What can hang from each mark:
K_149: K_136 K_635
K_890: K_635
K_833: K_270 K_405
K_635: K_212 K_270 K_405 K_621
K_405: K_635 K_833
K_212: K_136
K_136: K_149 K_212

Every row comes from one small tree of marks. The marks that hang from a mark follow it in brackets, in the order of their numbers. Every link used is in the known rows. Which tree was each row made from?
Known rows:
K_890[K_635[K_212 K_270 K_621]]: [-20.2  -5.1   4.5   4.1  -2.5  12.3   1.6   7.1 -13.4  -4.5  -5.0  -9.9
   5.2  -9.2 -15.2 -22.0  -3.1 -13.0  12.4  -1.4   9.1   4.4   1.8 -31.9]
K_405[K_635[K_212 K_621] K_833[K_270]]: [ 17.1 -24.4  32.8 -17.2  13.2  -6.9  -6.1  -1.3  -2.1  46.5 -10.5  10.4
  11.7  13.8  -4.6 -20.6   3.8 -10.6   8.1  12.6  -9.3  15.2   3.3 -10.2]
K_136[K_149[K_635] K_212]: [  8.1  39.8 -28.4  12.1 -19.6 -18.1  -9.7 -12.1   0.7  -1.6  -0.7 -38.7
  -1.9 -11.1   3.2  12.0 -11.7  25.3  -8.2 -34.9 -16.8 -38.3  -2.2  20.1]
K_136[K_149[K_635[K_270 K_405]] K_212]: [ 15.3  26.3 -24.7  15.9  -5.8 -14.9  13.5  -5.2   1.1 -29.3  -8.2 -23.3
   0.6   1.2  -0.4  19.8   5.8  27.1   1.2  33.3 -12.0 -34.7 -15.7   9.0]
K_833[K_270 K_405]: [-11.5 -15.7   6.4  -4.8  -9.4   9.0  -4.5   0.1  -1.6   4.6  -4.2 -14.1
   1.1 -41.3   1.7  24.1  34.8  33.3  -6.3  14.2   1.9 -20.4  28.0  15.8]
K_833[K_270 K_405[K_635]]: [ -4.5 -17.7  15.2 -12.6 -17.2  -5.2 -10.4  -4.7   1.1   7.7  -5.3   1.6
  -2.3 -24.9   8.5  22.4  27.6  27.0  -2.4  25.0  -0.6 -14.5  23.0  15.4]
K_136[K_149[K_635[K_212]]]: [-14.5  36.3 -19.4   3.8  -8.0  -6.7  -8.8  -8.2   0.0  -7.7  -6.6 -14.0
  -0.2  -2.7  -2.4 -17.4  -2.5   9.9 -10.8 -50.1  -4.5   6.7 -15.4   7.5]
K_635[K_621]: [  6.8  -2.5  -4.9   2.7   4.0  12.0  -7.3  11.3  -3.5  -6.5  14.1   2.6
   2.2  -5.0  -3.7   7.5  -5.2   1.0  -4.3 -27.1   1.6 -11.6   7.3  -4.0]
K_136[K_149[K_635[K_621]] K_212]: [ 21.6  35.1 -26.5  13.5  -7.9 -13.6 -11.3  -0.2   1.4  21.7   5.6 -37.1
  -7.3   0.8  -4.5   2.7 -15.8  13.8   0.2 -29.4 -13.2 -50.1 -22.6  15.1]
K_635[K_405[K_833] K_621]: [ 28.9 -16.4  -2.3   2.7  11.9   8.2   5.9  11.5   4.6  -7.6  12.0  13.2
   4.2  -3.5   0.8  17.4  -1.8  -6.6   6.1  17.1  -5.8   2.3  -3.4  -2.7]
K_136[K_149 K_212]: [ 11.8  43.8   0.7  15.4 -10.9 -15.3   5.3  -9.8  10.8  -5.9  -2.9  -6.3
   1.2 -16.4  -0.7   9.8  -8.8  32.1 -12.9 -31.2 -17.5 -41.7  10.1   9.5]
K_635[K_212[K_136] K_621]: [ -6.0  -2.2  10.1   2.6  13.0  13.4  -5.3   7.2   3.5  31.4   4.6  17.0
  -0.1  10.0  -7.5 -28.1 -17.7 -34.1  -2.8 -43.3  15.2   8.1   4.9  -3.1]
K_635[K_212[K_136] K_270 K_621]: [-19.4 -10.5  20.3   0.0  20.9  16.8   6.6   6.0  -2.7  19.1  -0.1  20.8
   5.7  18.2  -9.9 -26.1  -8.1 -30.0   0.2  -6.8  17.8  19.7  13.1 -13.2]
K_149[K_136[K_212] K_635]: [ -8.2   2.2 -22.6  -1.1 -20.2 -11.7 -12.9  -8.2 -12.7 -10.2   3.5 -55.0
 -13.7   0.3  13.3  14.9 -12.6  19.0  -9.1 -31.8  -6.2 -20.2   1.9   5.6]
K_149[K_136[K_212] K_635[K_621]]: [  6.2  -2.0 -20.8   0.6  -7.1  -5.5 -13.7   3.1 -12.0  14.2   9.5 -52.3
 -17.6  12.2   6.0   5.7 -17.0   4.9  -0.1 -24.9  -2.3 -31.5 -19.2   0.4]
K_833[K_270]: [  0.4 -13.4   1.3 -12.3  -2.9   5.4  -1.2  -3.1  -7.6  -8.7  -1.3 -16.2
   8.6 -24.9  -0.7  23.3  17.9  26.2 -12.2  -5.6 -10.9  -6.1  29.0   5.3]
K_635[K_212 K_405[K_833] K_621]: [ 23.9 -11.3   9.7  10.3  22.0   8.5   7.4  13.2   4.3   4.4  -4.5  23.5
   7.7   8.7  -7.2 -18.9   2.0 -21.5   9.6   5.4   3.9   8.5 -10.4 -14.0]
K_212[K_136]: [-13.0  -0.6  -6.7  -7.5  -8.9   7.8  -6.5  -6.6   3.5  -4.4  12.7   4.1
   1.3 -14.3   7.6  15.9 -16.1  -5.5 -15.3 -35.1   0.6  12.6  33.5  12.2]
K_833[K_405[K_635[K_621]]]: [  1.9  -7.6  10.2   1.9 -10.9   2.5 -15.1   9.4   4.0   8.5  11.5  20.0
  -9.0  -3.9   5.8   5.0   4.9   3.3   5.3   2.2   9.9 -20.4   0.9   4.3]
K_405[K_635 K_833]: [  1.2  -8.0   7.2 -15.8 -14.3 -10.5 -11.0 -12.5   2.1 -12.4   5.8  13.8
  10.1  -4.0  14.4  16.1 -13.4   6.5  -5.0  -8.4 -14.6  27.5  28.0   2.3]
K_212[K_136[K_149[K_635[K_270 K_405]]]]: [ -4.9  16.1 -25.8  -8.2  -4.2  -3.1  11.6 -11.9   5.6 -20.5   9.1  -4.8
  -7.3  -0.5   4.5  23.8  -0.3   3.2  -6.8  28.0  -6.4  16.4 -14.4  20.2]
K_833[K_405]: [-20.7  -0.2  -1.5   8.4 -14.6  11.2  -7.1   3.2   3.6 -17.0   5.6   2.4
  -1.5 -32.9   8.1  17.5  15.3  23.5  -7.1 -14.9  10.8 -12.8  25.5  10.8]
K_136[K_149[K_635[K_405 K_621]] K_212]: [ 43.0  28.1 -32.2  21.0  -1.1 -13.5  -0.9   8.1   7.2   6.3   1.9 -22.9
 -11.8   4.2  -4.9   9.5  -6.1   9.5   6.2   1.9 -11.7 -57.8 -41.4  13.9]

Write each row's tree:
[-19.1 -12.5  34.0   7.1   7.7   5.2   0.7  10.8  -2.2   9.1 -10.8  34.3
   1.1  18.4  -4.1 -25.4  16.7  -7.0  12.2  25.3  23.9  -1.9  -0.2 -16.3] => K_833[K_405[K_635[K_212 K_270 K_621]]]
[-24.6  -2.3 -24.5  -3.0  -7.2   5.9 -19.1  -5.3  -4.6  10.8  -0.5 -18.3
   0.3   1.7   4.1 -19.3 -16.6 -23.9  -7.1 -51.1  10.5  23.9  11.1  12.7] => K_149[K_635[K_212[K_136]]]
[-21.8  -7.0 -13.5  -5.5 -12.4  -8.0  -0.2  -9.2 -18.1 -21.2  -1.9 -52.1
  -7.6   9.2  10.1  18.0  -3.6  23.7  -4.8   4.9  -3.4 -10.0   8.7  -4.3] => K_149[K_136[K_212] K_635[K_270]]
[ -1.3  33.3  15.2   2.0  12.7   1.4   4.8  -3.0  15.5  39.1   5.7  26.2
  -6.0   8.1 -10.9 -29.2 -17.3 -19.9  -8.7 -43.0   3.4   2.4 -15.8   3.8] => K_635[K_212[K_136[K_149]] K_621]
[-12.6  -6.6  20.4   6.8  22.2  16.7   9.0  12.8  -9.5  -7.5  -7.7  16.1
  11.8  17.9 -14.2 -24.1   6.1  -8.0   3.1  -3.7  14.7   6.7   6.7 -25.6] => K_635[K_212 K_270 K_621]
[  8.3 -20.0  22.5   7.0  29.6  11.5  21.3  12.9  -1.2  -6.5  -9.4  27.6
  13.5  18.0  -9.8 -14.4  10.4 -15.9  13.7  41.4   7.7  20.1  -4.4 -23.6] => K_635[K_212 K_270 K_405[K_833] K_621]
[-13.9  29.0 -31.1 -11.6 -19.2  -5.3 -12.3 -18.1   7.1   6.3  15.0 -20.9
  -8.2 -11.5   8.7  15.6 -20.3   3.7 -16.4 -38.7 -11.9  13.1  -2.3  31.0] => K_212[K_136[K_149[K_635]]]
[  0.7  -9.7  -1.4  11.2   3.9  12.2  12.6  14.4  -9.1 -21.5  -7.4   3.0
   0.5  -6.4 -14.3 -16.4   6.6 -17.6  18.7  29.5  10.7  -2.2 -17.1 -32.7] => K_890[K_635[K_212 K_270 K_405 K_621]]
[-26.0 -10.2  16.9  -3.6 -14.5  -0.6  -0.7  -2.8  -1.4 -26.5  -1.5  20.3
   1.9  -6.9  11.9  17.8  18.1  19.3   0.5  32.3   9.5   3.2  26.9   0.3] => K_833[K_405[K_635[K_270]]]
[  9.8 -20.6   1.2  -7.8  -8.9  -2.5   6.6  -6.3  -2.7   5.1 -16.7 -20.1
   8.2 -38.3  -5.7   0.4  14.3  -0.2  11.4  29.7 -12.5  13.6   6.2 -12.3] => K_890[K_635[K_212 K_405[K_833[K_270]]]]
[-11.4 -15.0  29.2  -3.7  -7.7  -5.4  -8.9  -2.0   0.0  20.3 -20.5  12.2
   0.4 -10.9   1.5 -13.7  30.7  14.0   1.0  12.9   9.2  -7.6  13.2   3.7] => K_833[K_270 K_405[K_635[K_212]]]
[-13.6  17.4 -16.4 -14.1   2.2   2.1   0.2  -8.6   1.8  18.0  18.8 -15.0
  -8.0   8.8  -2.9  11.1 -14.3  -7.7  -4.1   1.7  -3.8  10.4 -12.8  17.1] => K_212[K_136[K_149[K_635[K_270 K_621]]]]
[ 29.9  25.8 -27.5  12.1 -12.3 -20.9   2.4 -11.6  10.8  -1.5  -3.6 -28.9
   0.4 -10.5   6.7  20.4  -7.9  18.8   1.9  11.4 -24.9 -24.1 -13.2  20.4] => K_136[K_149[K_635[K_405[K_833]]] K_212]
[ 23.0 -25.9   3.0 -12.3   4.8   1.5   9.6  -3.1   1.5  -8.0  -3.1  -4.4
  11.1 -24.3   2.5  34.4  21.2  18.4  -1.8  40.4 -17.3   8.2  18.1   7.5] => K_635[K_405[K_833[K_270]]]
[-38.8 -10.7 -13.5  -5.2  -0.1   9.4  -6.2  -6.5 -11.5  -1.2  -4.8 -15.3
   6.5  11.5   1.5 -15.2  -7.3 -18.9  -3.8 -14.9  14.3  34.4  17.9   1.8] => K_149[K_635[K_212[K_136] K_270]]
[  9.8 -22.2  15.6 -27.1  -9.9 -12.1  -6.9 -15.1  -2.2  11.7  -1.7  -2.6
  12.4 -11.1   8.9  25.1   5.1  18.0  -4.3  20.3 -24.1  22.1  30.6   6.7] => K_405[K_635 K_833[K_270]]
[ 15.6 -12.3  10.5 -13.9  -2.5  -4.8 -12.0  -1.3   1.4  11.8  13.5  16.0
   5.3   9.5   7.1   8.6 -18.2  -8.4   3.5  -3.0 -11.5  15.0   9.5  -2.9] => K_405[K_635[K_621] K_833]
[ 27.2  22.6 -34.1   5.3   0.4  -2.7  -1.7   7.2   4.7 -11.2  14.2  -8.8
 -13.5  -0.2  -3.1  14.9   1.2   6.7   0.6  -1.3  -8.3 -20.5 -45.8  12.7] => K_136[K_149[K_635[K_405 K_621]]]
[ 16.2 -10.8  -4.5   6.4  -2.3   3.8   1.1   8.5   1.8   5.3  -2.6  -0.6
   0.3 -16.8  -8.5 -15.8  -9.3 -27.8  19.4   6.7  -1.4   7.8 -15.8 -21.2] => K_890[K_635[K_212 K_405[K_833] K_621]]
[ -5.5  -8.2  11.9  12.0  15.8  11.1  20.2   8.9  -4.1 -46.1 -15.6  27.7
  11.1   7.3  -5.7  -8.7  20.1   1.7   0.2  21.5  12.6  11.0   7.4 -21.9] => K_635[K_212 K_270 K_405]
[  1.9 -16.7  15.1   6.7  27.2  16.5  18.0  13.3   2.5   4.0  -3.0  32.7
   1.3  22.6 -10.9 -19.1   1.9 -33.9   6.9  25.1  20.4  12.2  -6.3 -14.6] => K_635[K_212[K_136] K_270 K_405 K_621]
[ -6.8  22.3 -11.8   7.7   5.2  -4.7  15.2  -3.1  -0.1 -35.2 -12.6   2.8
   0.9   8.0  -5.1 -10.0  17.0  10.6  -0.6  16.2   0.7   9.3 -27.4  -2.6] => K_136[K_149[K_635[K_212 K_270 K_405]]]
[-19.0  -0.2  18.9   9.2 -12.7  -3.0 -10.2   1.0   4.2  -3.4 -11.6  28.6
  -1.0  -3.6   6.9 -20.2  11.8   2.3  -0.1 -15.8  16.0  -0.9  11.4  -0.2] => K_833[K_405[K_635[K_212]]]
[ -7.4 -10.6 -10.1  -3.5   0.1  -3.3  -1.2   1.8 -17.6   1.0   5.1 -50.0
 -12.0  22.0   1.2   9.7  -8.3   8.2   3.4  10.0   0.5 -21.7 -11.3  -7.9] => K_149[K_136[K_212] K_635[K_270 K_621]]
[-16.4  -6.2  -9.1  -6.6   4.2   3.0 -11.3   5.7 -13.8   7.6   5.8 -27.6
 -16.2  22.3   0.4 -22.8  -6.8 -11.1  -2.4 -41.9  10.4  10.8 -30.2 -10.2] => K_149[K_136 K_635[K_212 K_621]]
[ 20.2  28.9   9.9   8.6  18.1   0.0  14.6   4.5  20.6  23.5   3.4  39.7
 -10.4  11.9 -10.6 -23.0  -7.4 -23.4  -2.0 -11.8   5.4  -4.1 -34.5   2.9] => K_635[K_212[K_136[K_149]] K_405 K_621]
[  5.3  32.8   5.3   7.1   7.1  -4.8  15.3  -5.8  20.9  -0.6  -2.3  36.1
  -6.1  -1.4  -2.8 -14.6  -3.9  -9.9 -10.9 -17.1   0.8   7.8 -14.5   7.5] => K_635[K_212[K_136[K_149]] K_405]
[ -4.6  -4.7 -20.5   8.0   5.8  10.1 -19.2  12.4 -12.9   8.2  -0.2 -19.2
   0.8  12.7  -7.0 -25.0  -5.8 -17.5   3.7 -43.9  11.5  -2.0 -13.4  -4.8] => K_149[K_635[K_212 K_621]]
[  2.0  -5.8  18.0  -4.2   4.8   0.2 -11.9   3.3   5.4  34.5   4.6  33.3
  -3.2  26.2  -1.3 -29.2 -23.8 -38.1   0.9 -31.0  12.5  14.4  -1.2  -5.1] => K_405[K_635[K_212[K_136] K_621]]
[  9.8 -23.8  18.4 -10.0  -4.7  -0.2 -12.3   7.1   0.3  31.5   1.1   3.2
  -6.9 -11.3   0.7  13.5  24.4  13.4   6.1  32.2   2.8 -26.2   3.4   9.6] => K_833[K_270 K_405[K_635[K_621]]]
[-21.5  27.7  31.5 -12.2  -0.2 -14.8  12.4 -20.0  12.5   7.5  -7.1  41.0
   1.9  20.8   0.6 -20.8 -11.0  -7.8 -10.0  -0.2  -0.6  32.3   3.7  -1.2] => K_405[K_635[K_212[K_136[K_149]] K_270]]
[ 16.7 -15.7  11.5   2.8  20.7   8.9   7.9   7.1  11.2  31.4   2.6  29.5
   1.2  10.7  -3.4 -18.5 -14.2 -42.2   7.5   1.9   7.2  21.9  -4.9  -2.1] => K_635[K_212[K_136] K_405[K_833] K_621]
[-13.7 -15.7  18.9 -18.2  -7.0  -6.4   2.9 -13.3  -3.5 -23.7   2.3  15.9
  16.3   5.9  11.2  19.1  -6.0   9.4  -2.0  27.1 -11.3  38.1  35.7  -7.7] => K_405[K_635[K_270] K_833]
[ 14.2  21.4 -31.0  -3.6 -10.9 -11.4   0.8 -11.7   9.2 -19.9   8.7 -13.8
  -0.8 -15.5   9.2  26.2  -1.4  16.4  -3.9   7.9 -22.9  12.3 -17.8  20.5] => K_136[K_149[K_635[K_405[K_833]]]]
[  8.0 -12.6  15.4  14.6  27.4  15.6  19.3  19.4  -4.3 -23.0  -9.1  29.8
   6.2  20.8 -13.6 -17.2  15.7 -12.6   9.4  26.5  17.1  -2.0 -11.4 -25.3] => K_635[K_212 K_270 K_405 K_621]
[  1.8 -18.6   5.1  -2.7   7.9   7.3  20.5  -1.9  -1.4 -42.1   0.3  13.8
  14.7  -8.0   5.4  28.3  10.4  11.1   0.7  47.3  -6.6  26.2  23.0  -8.4] => K_635[K_270 K_405[K_833]]
[-11.4 -16.7  21.2  -1.6  -2.7   5.8  -2.4   8.4  -2.9  -3.3   4.6  22.1
  -2.2   5.3   2.7   8.8  14.0   7.1   9.4  39.2  13.5  -9.9   7.0  -4.4] => K_833[K_405[K_635[K_270 K_621]]]
[ 13.9 -11.4 -21.7  -1.6 -12.8 -16.5  -0.4  -7.9  -3.1 -10.7   1.8 -44.0
 -12.4   0.3  17.5  24.0  -9.9  10.9   1.9  12.8 -15.1  -6.9  -9.2   5.8] => K_149[K_136[K_212] K_635[K_405[K_833]]]
